Each row comes from the steps of one path. Every step used is in the known rows, and no mark comes twice. Write the path behind each row, first mark first.
In the rows, 128 means zero.
Known rows
j > m > e > k > q: [100 156 124 120 105  97 138 120 111 153 118 130 157 151  72 137 147  58
 126 156 141 129 161 114 126]
l > t > k > q: [118 116  86 143 102 110  88 137 114 130 209 104 138 106 142 137 151  96
 132 144 142 166  67 151 165]
k > e: [127 154 171 157  95 151 121  67 175  95  93 115 152 157 109  94 129  89
  92 112 138 136 146 112 134]
e > m: [126 138 119 101 120 131  94  78  85 146 101 116 154  86  84 108 134  91
 119 182 169  95 105 129 110]
j > m: [116 134 134 126  98 116 100  86 113 162 107 130 184  95  92 105 146  72
 118 184 176 157 151 124 130]
l > q > k > t > m: [141 162 131 193 134 148 100 141 161  78  88 127 173  56  95 135 144  68
 141 122 104 126 130 210 131]
l > q > k: [156 150 127 156 118 171  95 102 184 108  94 137 145  65  93 143 120  50
 110 129 123 136 137 189 139]
p > m > e > k > q: [109 198 119  97 136 129 106 104 127  59 123 157  91 164 116 120 149 109
 103  88 118 104 122 152 105]
j > m > e: [ 97 132 140 139  94 116 137  98 131 149 102 134 166 143  87 119 129  76
 127 155 155 135 173 117 136]
k > p > m: [116 197 156 107  99 122  80  88 105 145 130 123 128  87  95 118 175 127
 116 105 126 156 134 139  75]
q > k: [149 135 150 124 126 163 119 128 179 130 157 136 124 135  96 125 130  58
  68 140 140 135 103 127 129]
l > t: [134 125 103  73 112 125  90  94 118 133 173 120 145  81 134 145 136 104
 118 144 157 156 104 167 177]
q > k > j > m: [109 152 148 168 154 144 114 125 174 135 136 135 125 153 112 110 138  38
  67 140 148 129 119 126 141]
t > m > q > k > p: [101 126 137 197 119 137 120 186 103  92 127 114 153 134 113 139 165 109
 164 137 147 181  82  83  90]
p > m > e > k > j: [101 202 116 109 149 131  99 109 141  57 112 157  73 165 130 113 133 119
 102  84 116 105 131 158 124]
t > k: [140 106 112 189  83 139  92 159 161 128 156 109 111 124 128  92 119 118
 129 157 131 180 103 112 150]
l > q > k > j: [144 157 127 175 132 171  93 104 196  96  83 137 132  86 111 135 121  49
 106 115 123 130 139 187 153]
q > m > j: [ 84 115 142  97 138 138  89  69 114  99 135  96 129 222 133 147 175 123
  95 154 166  81 114 151 155]
q > m: [115 122 131  93 120 125  69  50  93 104 162 102 159 169 134 134 179 105
  84 176 181 114 115 148 132]
j > m > q: [103 113 101 116  97 109  99 105 104 149 104 113 191 118  95 128 147  72
 138 176 179 170 129 119 112]
k > e > m: [100 166 156 163 120 135 110  57 128 114  84 106 155 134  87  93 131  79
 101 137 147  96 128 117 108]
t > m > e > k > j: [105 153 142 196 128 134 142 180 120  68 100 139 112 164 124 125 138 126
 164 122 125 144 136  83 144]
m > q > k: [134 101 100 105 114 151 118 148 159 109 140 109 143 161 105 152 132  72
 106 135 151 159  83 119 112]
l > t > m: [109 130 113 137 125 121  93 131  88 104 166 125 155  76 144 139 152 120
 154 150 159 167  87 142 162]
l > q > k > j > m > p: [136 165 152 195 130 159  94  93 171 131  95 137 144  84 102 128 133  41
 125 132 132 127 153 171 137]

Write each row's path
[167 167 105  61 108 114 109 135 114 128 145 124 127 131  83 145 167  72
 102 149 128 140 111 112 128]
e > k > q
[ 99 132 114 153 122 123 100 103 140 116  84 114 153 158 137 104 144  79
 117 140 172 152 140 115 152]
k > j > m > q
[122 183  94  94 144 100  89 136 127 146 118 126 106 121 101 127 145  71
 107 158 135 143 143 124 159]
e > k > j > m
[ 96 168 103 125 155 147  73 110 143  53 121 141 105 154 141 115 149  97
  92  98 149 131  75 160  93]
p > m > q > k > j
[137 140 187 143  86 114 105  67  89 200 136 132 182 109  90  96 157  83
 149 191 182 147 161  91 107]
j > m > p
[135 126 185 115 109 123  75  30  69 141 190 104 157 184 133 123 189 116
 116 187 188 102 126 113 110]
q > m > p
[131 109 100 114 125 128 121 167 150  94 138  96 165 156 103 148 144  84
 120 127 130 141  82 152 111]
m > q > k > t
[142 166  99  59 125 100  91 113  86 120 165 110 132 155  95 157 193  72
  92 164 139 120 100 127 123]
e > k > q > m
[ 92 173 113 131 149 145  80 100 141  53 123 137 115 151 126 115 148  94
  92  96 142 130  78 159  79]
p > m > q > k > e
[ 96 140 118  84 131 107 100  83 102 102 170 104 121 211 116 161 163 102
  96 156 144  91 134 144 138]
q > m > e > k
[ 96 136 100 110 135 119 104 121  80 159 124  93 150 109  66 147 148  70
 128 166 154 105  75 124  70]
e > m > q > k > p
[ 83 131 105 164 140 119 103 148 100  93 172 110 151 111 138 158 152  97
 150 133 150 164  65 139 142]
l > t > m > q > k > e
[127 131 127 194  74 119  95 166 140 168 169  94 112 109 104 109 144 122
 142 143 112 195 116 106 119]
t > k > p
[131 217 109  57 130  95  78 137  99 158 149 121  91  83  72 147 166 104
 115 130 103 152 130 141  96]
e > k > p > m
[120 145 154 184 119 107 141 179 111  50 100 112 192 130 116 102 162 150
 176 114 102 117 133 158 136]
k > t > m > e
[142 180 103 106 144  84 101 193  95 102 129 112 145  90  89 131 167 118
 152 151  97 135 119 157 136]
e > k > t > m
[146 111 116 199  73 135 107 156 145 113 163 109 132 151 125  97 152  98
 124 145 134 171  84  98 131]
t > k > q
[150 131 181 121  86 127 104  45  70 113 176 109 186 203 123 125 217  86
 107 156 180 105 101  97  96]
k > q > m > p
[116 170  79  92 145  96  90 146 125 141 116 117 109 132 104 138 144  70
 116 156 137 150 132 123 151]
e > k > j > m > q
[109 196 160 117  97 122 108  95 118 134 129 126 115 124  90 126 163 129
 124  84 109 141 152 135  80]
k > p > m > e
[ 87 113  87 144 120 108  87 134 103 122 211  91 123 151 148 152 167 104
 131 144 142 139  61 161 173]
l > t > k > q > m > j
[107 174 135 117 123 149 105  83 144  55 109 160 102 157 129 103 130 128
 106  88 132 111 133 156 113]
p > m > e
[ 92 126 105 136 124  97 107 138 111 142 123 106 197 123  84 133 157  56
 128 169 158 150 113 147 105]
j > m > q > k > t
[107 161 150 181 112 123 144 184 103  98 118 131 121 143  99 137 150 130
 173 124 114 154 140  82 120]
t > m > e > k > p
[122 152 173 170 116 128 103  76 128 152 106 129 146 152 134  83 149  87
 126 152 175 135 162  95 147]
k > j > m > p
[133 167 132  86  97 117 155 146 146 146 134 121  95 166  70 161 125 106
 130 105  91 129 172 112 135]
m > e > k > p
[123 157 136 196 143 153 109 151 172  75  76 123 159  83  93 143 142  78
 148 110  97 110 127 213 142]
l > q > k > t > m > j
[136 158 118  90 115 110 157 162 152 100 124 120 118 169  84 145 123 114
 133 107  86 102 163 148 153]
m > e > k > t
